What can hang from each mark:
J253: J132
J617: J461 J622
J298: J337
J589: J510 J622
J279: J568 J617
J622: J337 J589 J617
J132: J461 J622
J568: J279 J622

Each row was made from one small tree. Brackets hold a mark, then the marks that hang from it, in the order of their numbers. Every link used is in the known rows. Write each row's tree.
Known rows:
[J568 J279 J622]: [-0.89  3.89  3.16  1.34  3.24  0.00 -0.66 -4.20 -0.09 -1.93  3.82 -0.62
 -2.48  0.94 -0.42 -4.15 -2.17 -0.21  1.24  1.56 -0.38  1.55]
[J298 J337]: [-1.05  0.11  2.14 -1.79 -0.92 -0.64  0.57 -0.08  1.49  1.19  2.82 -3.87
 -0.78 -1.15 -0.93  0.47  0.49 -0.21  0.58  0.55  0.38 -2.76]
[J568 [J279 [J617 J461]]]: [ 1.56  4.44  1.30 -1.25  4.11  0.42 -1.13 -2.42  1.48  0.55  1.25 -0.98
  0.30 -2.86 -0.54 -1.91 -1.15 -0.78  1.18  1.33 -0.95  0.67]
[J589 J510 [J622 J337 J617]]: [-0.19 -3.61 -0.89 -2.12 -2.25  1.34  0.26 -2.13  1.00 -2.33  1.71  0.38
  0.08 -2.19 -1.07 -0.66  1.45  3.05  2.86 -3.38  1.37  2.40]
[J279 [J568 [J622 J617]]]: [-1.42  1.24  3.27 -1.64  1.50  1.68 -1.39 -1.43 -0.75  0.86  2.05 -1.62
 -0.56  2.59 -0.53 -3.40 -3.51  1.37 -0.09  0.37 -1.56 -0.19]
[J568 [J622 J337 [J617 J461]]]: [-0.63 -0.93  1.85  0.20 -1.50 -0.62  0.05 -2.63  0.67 -3.63  2.14 -1.05
 -1.41  1.07  1.77 -2.91  1.92  1.61  2.48  2.02  0.90  0.73]
[J253 J132]: [ 2.48  3.14  0.95  0.46 -1.24 -3.59 -0.77 -0.77  0.29  0.18  0.91  0.19
 -0.07  0.92  1.51 -4.99 -0.43  0.18  1.67 -0.04 -0.79 -1.48]
[J617 [J622 [J589 J510]]]: [-2.33  0.12  2.02  0.65 -2.29  0.01 -0.21 -2.24 -0.24 -1.48  2.36  1.51
  1.81  3.77  2.38 -1.19 -0.55  2.00 -0.75  1.31  2.02  1.97]
[J568 [J279 [J617 J461]] [J622 J589]]: [-0.58  1.82  3.09  1.35  2.14  0.84 -0.87 -3.18 -0.68 -1.12  1.10 -0.79
 -1.60  0.76  0.71 -2.38 -2.02  0.10  1.06  4.53  1.03  0.95]
[J568 J279 [J622 J589 J617]]: [-3.73  0.91  3.75  1.15  0.70  0.30  1.43 -3.51  0.01 -2.32  1.05 -0.41
 -2.10  4.14  0.64 -2.22 -1.31  0.69  1.65  2.50  1.50  0.98]
[J279 J568 J617]: [ 1.20  1.87  0.51 -3.02  3.59  2.86 -2.68  0.30  0.76  4.00 -0.39 -1.63
  1.06 -1.63 -1.23 -1.51 -5.59  0.72 -1.98  0.40 -2.42 -1.21]
[J132 J461]: [-0.24 -0.65  3.04 -2.06  2.53 -2.10 -0.42 -0.34  2.71  0.60  1.86  0.40
  0.74  0.38  2.31 -0.29 -0.78  1.22 -0.10  0.03 -2.08  0.10]
[J589 J510 [J622 J337 [J617 J461]]]: [ 0.78 -3.37 -0.20 -2.32 -2.62  1.00 -0.25 -2.33  0.33 -2.77  2.21  0.01
  0.57 -2.77 -0.61 -0.97  3.09  2.89  3.87 -2.56  1.50  2.71]
[J279 [J568 [J622 J589]] [J617 J461]]: [ 0.99  0.41  2.73 -1.54  1.73  2.65 -3.15 -0.51 -1.66  2.28  0.17 -2.04
  0.43  0.01  0.26 -2.22 -3.92  1.12 -0.61  3.88 -0.86 -0.58]
[J617 [J622 J337 J589]]: [-2.04  0.91 -0.05  0.61 -2.01 -1.30 -0.61 -1.98  1.02 -2.09  0.79  0.82
  2.26  2.18  3.22 -1.73  0.97  1.96  0.49  0.47  1.82  0.89]
[J622 J337 J617]: [-1.10 -1.31 -0.90 -1.57 -0.81 -0.71  1.53 -1.00  3.77 -1.65 -0.35 -0.66
  0.24 -0.12  1.03 -0.55  2.30  1.64  2.28 -1.80  0.27 -0.63]
[J132 [J622 J337 J589 J617]]: [-1.94 -4.24  0.27 -2.50 -3.61  0.22  3.22  1.15  1.10  0.05 -1.39 -0.27
  4.16  1.44 -0.87  0.86  2.54  0.89  2.76 -2.45  0.49 -2.23]
[J279 [J568 [J622 J337 J617]]]: [-1.04  0.75  1.84 -1.27  1.81  1.45 -1.51 -1.35  0.45  0.63  1.63 -1.72
 -0.85  1.43 -0.55 -3.06 -2.27  1.49  0.70 -0.55 -1.49 -0.33]
[J589 J510 J622]: [ 0.75 -2.03  1.01 -1.96 -1.47  1.37 -1.09 -2.37 -1.76 -1.29  3.52  0.56
  0.70 -1.65 -1.48 -1.99 -1.20  2.39  1.43 -2.45  0.60  2.40]
[J132 J461 [J622 J337 J589 J617]]: [-2.44 -5.84  1.45 -3.21 -1.36 -1.12  3.20  2.12  4.04  0.80 -1.72  0.48
  3.87  1.09  1.13  3.01  3.26  1.36  2.41 -2.00 -0.74 -1.55]
[J279 [J568 [J622 J337 J589 [J617 J461]]]]: [-1.31 -0.52  2.71 -1.03  0.60  1.25 -1.39 -1.05 -0.65  0.54  0.91 -1.84
 -0.20  2.50  0.27 -2.50 -1.15  1.75  1.54  0.52 -0.67 -0.70]
[J279 [J568 [J622 J337 J589]] [J617 J461]]: [ 1.39 -0.07  1.32 -1.19  2.04  2.45 -3.26 -0.42 -0.45  2.05 -0.25 -2.15
  0.12 -1.10  0.24 -1.91 -2.63  1.33  0.17  3.01 -0.82 -0.77]
[J253 [J132 J461 J622]]: [ 2.23  0.97  1.63 -1.12 -0.98 -3.83  0.34  1.07  1.88  1.40  0.53  0.75
  2.01  0.11  1.20 -2.83  1.00 -0.11  2.05 -0.91 -1.95 -1.52]
[J622 J337 J589 J617]: [-3.06 -4.26 -0.18 -0.76 -2.68 -0.67  2.58 -0.14  2.53 -1.24 -2.57 -0.31
  0.91  2.91  1.98  0.97  2.37  2.32  2.48 -0.92  1.77 -1.78]
[J279 J617]: [ 1.25  0.59  0.04 -1.84  1.06  1.02 -0.86 -0.44  1.14  1.11 -0.19 -0.41
  1.02 -1.76  0.36 -1.03 -3.46  0.56 -1.62  1.59 -0.61 -0.74]
[J253 [J132 J461 [J622 J337 J589]]]: [ 1.72 -0.94  0.60 -0.31 -1.55 -4.03  0.78  1.58  2.54  1.39 -0.95  0.82
  1.99  0.46  1.72 -1.74  2.29  0.35  2.97 -1.37 -1.20 -2.30]

Which tree is each row?
[-1.34 -5.97  0.87 -0.21 -2.88  0.21  2.24 -0.60  2.26 -1.43 -0.63 -0.17
  0.25  2.07  1.42  1.98  5.08  2.51  3.71 -0.25  2.36 -0.15] => [J622 J337 [J589 J510] [J617 J461]]
[ 2.69  0.51  0.22 -0.71 -0.66 -4.07  0.26  1.17  3.16  1.13  0.09  0.62
  1.67 -0.99  1.28 -2.56  2.26  0.00  2.91 -1.79 -1.98 -1.69] => [J253 [J132 J461 [J622 J337]]]
[ 2.57  1.13 -0.03 -0.89 -3.34 -3.18  0.89  0.39  1.36 -0.13 -0.22 -0.18
  2.06 -0.41  0.43 -3.62  3.51 -0.06  4.01 -1.30 -0.54 -1.83] => [J253 [J132 [J622 J337 [J617 J461]]]]
[ 1.27 -0.47  2.04 -0.71 -1.91 -3.87  0.80  1.46  1.28  1.62 -0.53  0.90
  2.27  1.60  1.73 -2.11  0.96  0.20  2.16 -0.43 -1.23 -2.13] => [J253 [J132 J461 [J622 J589]]]
[-1.70 -3.91  0.83 -1.10 -3.19 -1.21  1.81 -0.40  1.57 -1.79 -1.91 -0.81
  1.52  2.04  2.61  0.60  4.59  2.20  3.93  0.33  1.94 -1.36] => [J622 J337 J589 [J617 J461]]
[ 0.23 -0.47 -0.25 -3.59 -3.07 -1.02 -0.92 -2.00 -0.66 -3.30  0.33 -0.97
  2.44 -2.74  1.08 -2.97  2.42  2.41  4.23 -1.68  0.81  0.99] => [J589 [J622 J337 [J617 J461]]]
[-2.18 -7.29  1.48 -2.59 -1.17 -0.15  3.49  1.98  4.44  1.04 -0.77  0.96
  2.95  1.06  0.30  3.93  3.59  1.58  2.20 -2.41 -0.40 -0.68] => [J132 J461 [J622 J337 [J589 J510] J617]]
[ 1.88  3.61 -0.18 -2.32  2.33  1.99 -4.06 -0.85  1.27  1.88  0.36 -1.46
  2.22 -2.90  0.89 -2.12 -1.61  1.06 -0.39  1.85 -1.13  0.90] => [J279 J568 [J617 J461 [J622 J337]]]
[-1.50 -4.26  3.43 -3.09 -0.59 -1.14  1.84  1.89  1.23  1.83  0.12  0.70
  4.47  1.57  0.66  1.69  0.56  0.69  1.00 -1.06 -1.52 -1.55] => [J132 J461 [J622 J589]]
[ 1.61 -0.32  0.27 -0.50 -4.23 -3.14  1.40  0.81  0.76  0.05 -1.29  0.01
  2.40  1.03  0.97 -2.84  3.50  0.28  4.10 -0.84  0.26 -2.42] => [J253 [J132 [J622 J337 J589 [J617 J461]]]]
[-0.08  5.50  0.46 -0.58  3.76  0.65 -1.05 -2.86  2.31 -0.01  1.16 -0.09
  0.45 -1.74  0.06 -2.02 -2.41 -0.40 -0.37  1.22 -0.33  1.67] => [J568 [J279 [J617 J622]]]
[ 0.31 -1.97  0.42 -3.31 -2.68 -0.09  2.00  0.37  1.31 -0.65  0.58 -0.87
  4.13 -1.30 -1.15 -0.50  4.12  0.25  3.65 -2.21 -0.54 -1.12] => [J132 [J622 J337 [J617 J461]]]
[-2.39  2.99  3.26  0.61  2.07  0.29  0.74 -4.08  0.95 -2.64  2.56 -0.65
 -2.57  2.03  0.00 -3.30 -1.27  0.25  1.51  1.87  0.39  1.77] => [J568 J279 [J622 J617]]
[-0.66 -6.38  1.43 -1.86  0.08 -0.49  2.05  1.91  3.50  1.84  0.40  0.95
  3.07 -0.03 -0.10  3.07  2.67  1.11  2.00 -2.69 -1.17 -0.90] => [J132 J461 [J622 J337 [J589 J510]]]
[-2.89 -1.17  1.80  2.40  1.46  0.95  1.63 -3.51  2.25 -2.45  1.41 -0.12
 -3.47  2.53 -0.10 -0.82  0.86  1.16  2.59  0.84  1.79  1.59] => [J568 J279 [J622 J337 [J589 J510] J617]]
[ 0.69 -1.58  0.69 -0.87 -2.40 -3.85  1.72  1.61  3.24  0.86 -1.82  0.75
  1.90  1.23  2.03 -1.20  2.91  0.67  3.12 -1.15 -0.67 -2.14] => [J253 [J132 J461 [J622 J337 J589 J617]]]
[ 0.15 -0.06  1.39  0.71 -2.59 -0.98 -1.32 -2.48  0.12 -2.68  2.67  0.59
  2.29  0.95  3.26 -1.31  4.53  1.97  2.43  1.85  2.33  2.37] => [J617 J461 [J622 J337 [J589 J510]]]
[-1.24 -5.69  3.41 -2.48 -0.37 -0.18  2.19  1.73  1.70  2.15  0.97  1.12
  3.51  1.57 -0.14  2.65  0.86  0.87  0.85 -1.46 -1.19 -0.66] => [J132 J461 [J622 [J589 J510]]]
[ 2.51  2.20  1.49 -3.34  3.09  2.41 -3.36  0.03 -0.22  3.44  0.27 -2.14
  1.77 -2.55 -0.60 -1.89 -3.29  0.48 -0.53  1.64 -2.28 -0.77] => [J279 J568 [J617 J461]]
[-1.36 -0.25  1.71  3.14  2.61  0.70  0.24 -3.58  1.22 -1.69  2.62 -0.08
 -3.31  1.40 -0.50 -1.69 -0.01  0.70  2.28  0.54  1.06  1.30] => [J568 J279 [J622 J337 [J589 J510]]]
[-1.53  1.60  2.36  1.60  2.51  1.18 -0.35 -3.03 -0.06 -0.73  0.65 -0.46
 -2.00  1.35  0.23 -2.10 -3.58  0.21  0.04  3.65  0.92  0.68] => [J568 [J279 J617] [J622 J589]]
[-1.08 -4.00  0.98 -2.77 -3.94 -0.12  2.71  0.94  0.47 -0.39 -0.88 -0.65
  4.62  0.79 -0.45  0.63  4.18  0.73  3.77 -1.63  0.57 -1.97] => [J132 [J622 J337 J589 [J617 J461]]]
[-0.59 -0.46  0.41  2.80  3.20  1.86 -0.10 -3.01  2.20 -0.83  0.92 -0.12
 -3.40 -0.24 -0.50 -0.71 -1.44  0.64  0.96  1.99  1.24  1.25] => [J568 [J279 J617] [J622 J337 [J589 J510]]]
[ 1.24  0.16  1.71 -0.93 -4.56 -2.94  1.44  0.71 -0.48  0.25 -0.83  0.13
  2.76  2.18  0.91 -3.20  2.23  0.10  3.35  0.05  0.19 -2.25] => [J253 [J132 [J622 J589 [J617 J461]]]]
[-0.79 -2.93  1.14 -2.68 -2.76  1.67  0.34 -2.26 -0.75 -2.05  2.31  0.51
  0.59 -0.60 -1.09 -1.14 -0.30  2.83  1.73 -2.14  1.29  2.68] => [J589 J510 [J622 J617]]
[ 0.27 -1.37  0.35 -0.44  2.71  3.65 -2.31 -0.17  0.81  2.76 -0.30 -1.35
 -1.20 -0.28 -0.96 -0.95 -4.62  1.59 -1.41  1.47 -0.76 -0.60] => [J279 [J568 [J622 J337 [J589 J510]]] J617]
[-0.51 -4.97 -0.27  1.19 -0.53  0.26  0.95 -0.44  1.72  0.12  0.47  0.44
 -0.19  1.32  0.22  1.12  1.53  1.97  1.81 -1.97  1.15 -0.94] => [J622 J337 [J589 J510]]
[-1.65 -3.36  2.96 -3.38 -4.45  0.21  2.81  0.83 -1.34 -0.04 -0.33 -0.45
  5.09  2.39 -0.47  0.16  2.33  0.57  2.69 -0.33  0.51 -1.70] => [J132 [J622 J589 [J617 J461]]]
[ 0.85  5.71  1.16 -0.81  3.38  0.32 -1.55 -3.09  1.66 -0.39  1.67 -0.39
  0.93 -2.34  0.52 -2.26 -0.85 -0.51  0.69  2.08 -0.19  2.03] => [J568 [J279 [J617 J461 J622]]]
[ 1.19 -0.64  2.75 -1.15  1.86  3.37 -2.91 -0.61 -1.31  2.43  0.73 -1.69
 -0.21  0.01 -0.38 -1.53 -3.72  1.32 -0.74  3.58 -0.66 -0.03] => [J279 [J568 [J622 [J589 J510]]] [J617 J461]]
